In the rows, 128 means zero.
Known rows, with every way that one mark hangs from another
dabi(ziro(fiseva(galinis gona(zetubon)))): [ 74  39  66 123  99 150  72 130 126 145 138  76 126 109 141 134 154 135
 157 126 110 111]
busufaz(galinis gona): [104 138 116 117 140 139 115 144 102  99 163 170  95 129 115 143 183 117
 122 101  87 183]
busufaz(galinis(fiseva(gona))): [ 71 160 113 128 102  87 140 141 145 102 103 139 166 114 113 114 165 141
 123 108 114 178]
gona(busufaz(galinis) zetubon): [127 168 147 108 105 124 140 147 134 104 164 144  49 157 119 104 115 133
 129 162 107 137]
zetubon(galinis(fiseva) gona): [117 136 161 131 139 122 155 129 148 142 130 122 123  89 125 109 111 182
 113  86 142 130]
zetubon(gona): [152 161 125 133 136  77 110 124 108 156 190 133 116 102 136 101 118 172
 134  86 133 112]
dabi(ziro(fiseva(gona(zetubon)))): [ 82  80  77 124  89 114  77 112 120 148 123  94 127 112 127 127 160 139
 164 126 116  93]
busufaz(gona(zetubon(galinis(fiseva(ziro))))): [152  67 122 121 144 174  95 122 113 117 147 142  66 112 113 172 157 118
 116 134  79 131]
ziro(dabi fiseva(galinis)): [130 114  95 113 110 158 123 134 162  88 100 177 138 123 148 132 163 104
 138 130 139 127]
zetubon(galinis(fiseva(ziro)) gona): [ 99  76 141 136 150 120 139 141 142 149 136 100 132  87 127 110 120 169
 120  79 129 134]
busufaz(gona): [170 142 128 124 146 150 109 115  94 130 174 166 109 122 121 151 149 126
 121 109 105 118]
zetubon(galinis): [126 127 170 123 144 168 115 182 156 135 154 138 134 121 104 110 100 149
 104 125 103 133]
galinis(busufaz(gona) fiseva(ziro)): [149  81 117 140 159 126 120 111  61 135 115 139 157 146 132 156 152  66
 123 114  84 119]
fiseva(galinis(zetubon(gona(busufaz))) ziro): [126  46  94 138 171 150 133 163 147 139 176  76 120 134 151 123 106 128
 132 127 152 155]
gona(busufaz): [155 186 172 121 125 136 172 129 130 139 163 140 130 154 123  94  82 146
 125 130 147  90]
zetubon(gona(busufaz)): [153 186 160 127 132  86 162 101 106 158 185 122 103 123 147  92  88 175
 138  92 164  95]
zetubon(galinis(fiseva)): [121 130 166 126 134 170 153 161 171 124 111 143 152 117 101 113 113 151
  99 125 118 129]
busufaz(galinis(fiseva zetubon) gona): [109 170 103 126 135 136 176 117 146  70  84 180  99 138 105 157 199 112
 116 134 141 200]
ziro(dabi fiseva(gona(busufaz))): [126 194 137 114  75  86 155  61 138 100  62 162 149 122 151 135 148 121
 157 127 183 101]
gona(busufaz zetubon(galinis(fiseva))): [150 152 186 112 112 169 171 124 159 116 124 132  65 143 115 118  84 149
 111 169 129 100]
galinis(busufaz zetubon): [183 198 139 141 150 102 121 145 111 127 115 158 136 175 118 128 107  84
 119 176 136 139]
dabi(ziro(fiseva)): [ 81  82  85 122 112 143 107 142 132 147 131 117 146 128 116 105 158 135
 156 111 121  90]
gona(busufaz zetubon(galinis)): [156 149 189 110 119 168 142 140 146 126 159 128  51 147 117 116  73 146
 116 169 117 102]
dabi(ziro): [104  80  88 125 119 143  95 150 119 162 170 118 128 126 112 103 142 149
 140 109 103  90]
gona(busufaz zetubon): [179 171 157 114 109 132 135 123 128 128 172 141  60 153 124 111  88 141
 128 169 120  85]
galinis(busufaz zetubon(gona)): [180 203 136 145 154  65 124 118  92 141 131 142 111 155 138 125 105 107
 130 146 156 139]
galinis(fiseva(ziro) zetubon): [140 122  88 144 139 121 164 140 180 111  77 141 165 139  99 127 150 119
 123 156 159 138]

Rows
[103 206 153 128 103  82 159 107 135 119 116 112 141 137 130 122 115 145
 133 135 167 158]
fiseva(gona(busufaz(galinis(zetubon))))
[136 105 128 139 137 124  69 141  80 152 165  85 175 124 165 145  95 105
 119 124  94 148]
fiseva(galinis(busufaz) gona)
[102 134 140 123 114 141 143 118 143 124 121  93 179 125 157 127 106 131
 143 125 160 126]
ziro(fiseva(galinis gona(busufaz)))
[ 96 183 106 130 121 112 176 160 185  78  79 169 137 144  94 112 169 127
 116 148 146 193]
busufaz(galinis(fiseva zetubon))
[146 125 186 126 163 169 102 151  86 138 148 143 114 141 123 147 106  98
 104 124  83 139]
zetubon(galinis(busufaz(gona)))
[ 62  46  75 126 107 152  91 133 128 151 134  74 162 110 141 126 151 137
 155 106 124 112]
dabi(ziro(fiseva(galinis gona)))
[134 138 182 133 159 106 104 146  88 161 167 115 109 117 142 112  85 140
 116  95 110 134]
zetubon(galinis(busufaz) gona)
[112  93  98 141 116  90 120 117 132 140 107 104 201 102 121 131 146 136
 132 106 120 120]
galinis(fiseva(gona ziro))
[ 71 103 108 122  93 121 128 101 119 154 116  87 154 125 133 113 139 144
 163 110 150  85]
dabi(ziro(fiseva(gona(busufaz))))
[123 158 201 122 144 129 169 125 130 156 169 106  91 114 140  97  69 183
 121  92 159 115]
zetubon(galinis gona(busufaz))
[138 146 113 143 139  90 207  95 160 126  91 114 130 134 127 116 125 145
 135 130 204 124]
galinis(fiseva(ziro) zetubon(gona(busufaz)))
[ 79  43  84 125 129 170  94 159 110 148 141  97 148 141 140 116 142 104
 149 119 104 107]
dabi(ziro(fiseva(galinis(busufaz))))
[112 162 165 118  96 117 129 104 144 122 100 110 128 123 133 132 109 136
 146 149 148 115]
ziro(fiseva(gona(busufaz zetubon(galinis))))
[147 204 113 144 108  88 170  90 172 111  55 138 173 122 112 142 139 144
 122 157 187 139]
galinis(fiseva(gona) zetubon)
[170 114 141 116 140 174  85 124 107 119 170 157  46 116 114 167 142 127
 113 140  81 129]
busufaz(gona(zetubon(galinis)))
[126 150 117 144 118  93 189  88 163 120  58 102 175 136 120 138 126 130
 133 153 195 131]
galinis(fiseva(gona(busufaz) ziro) zetubon)
[117 123  94 118  93 124 108 101 149  96  85 147 158 104 162 151 163 113
 146 122 150 135]
ziro(dabi fiseva(galinis gona))
[185 192 132 142 151 123 170  85 101 106  63 173 127 166 122 168 145  73
 113 164 151 139]
galinis(busufaz(gona) fiseva zetubon)
[127   4  67 126 146 170  79 178 138 121 168 128 137 118 147 132 149 101
 125 115  89 140]
fiseva(galinis ziro(dabi))
[141 127 118 130 154 168 126 140 126 104 106 140 142 157 144 154 137  73
 132 155 139 154]
ziro(fiseva(galinis(busufaz(gona) zetubon)))
[134  90  86 129 118 118 139 126 148 115  96 161 163 118 117 122 167 119
 127 116 120 109]
galinis(fiseva(ziro(dabi)))
[147 135 121 145 142 120  93 134 107 134 129  91 162 138 157 156  98  98
 118 156 134 169]
fiseva(galinis(busufaz zetubon) gona)
[109  82 157 141 160 107 126 139  99 157 127  98 136 111 140 118 107 129
 119  88 111 135]
zetubon(galinis(busufaz fiseva(ziro)) gona)
[138 136 143 126 104 107  65 126 127 138 147 108 109  97 122 145 111 153
 123 144  98 133]
fiseva(gona(zetubon(galinis)))
[144  77 139 128 134 144  85 162 123 127 127 127  92 135 112 135 116 101
 113 164  64 127]
gona(zetubon(galinis(busufaz fiseva(ziro))))
[170 156 141 134 144 128 142  95  67 126 107 165 144 148 131 154 140  82
 114 123 102 113]
galinis(busufaz(gona) fiseva)
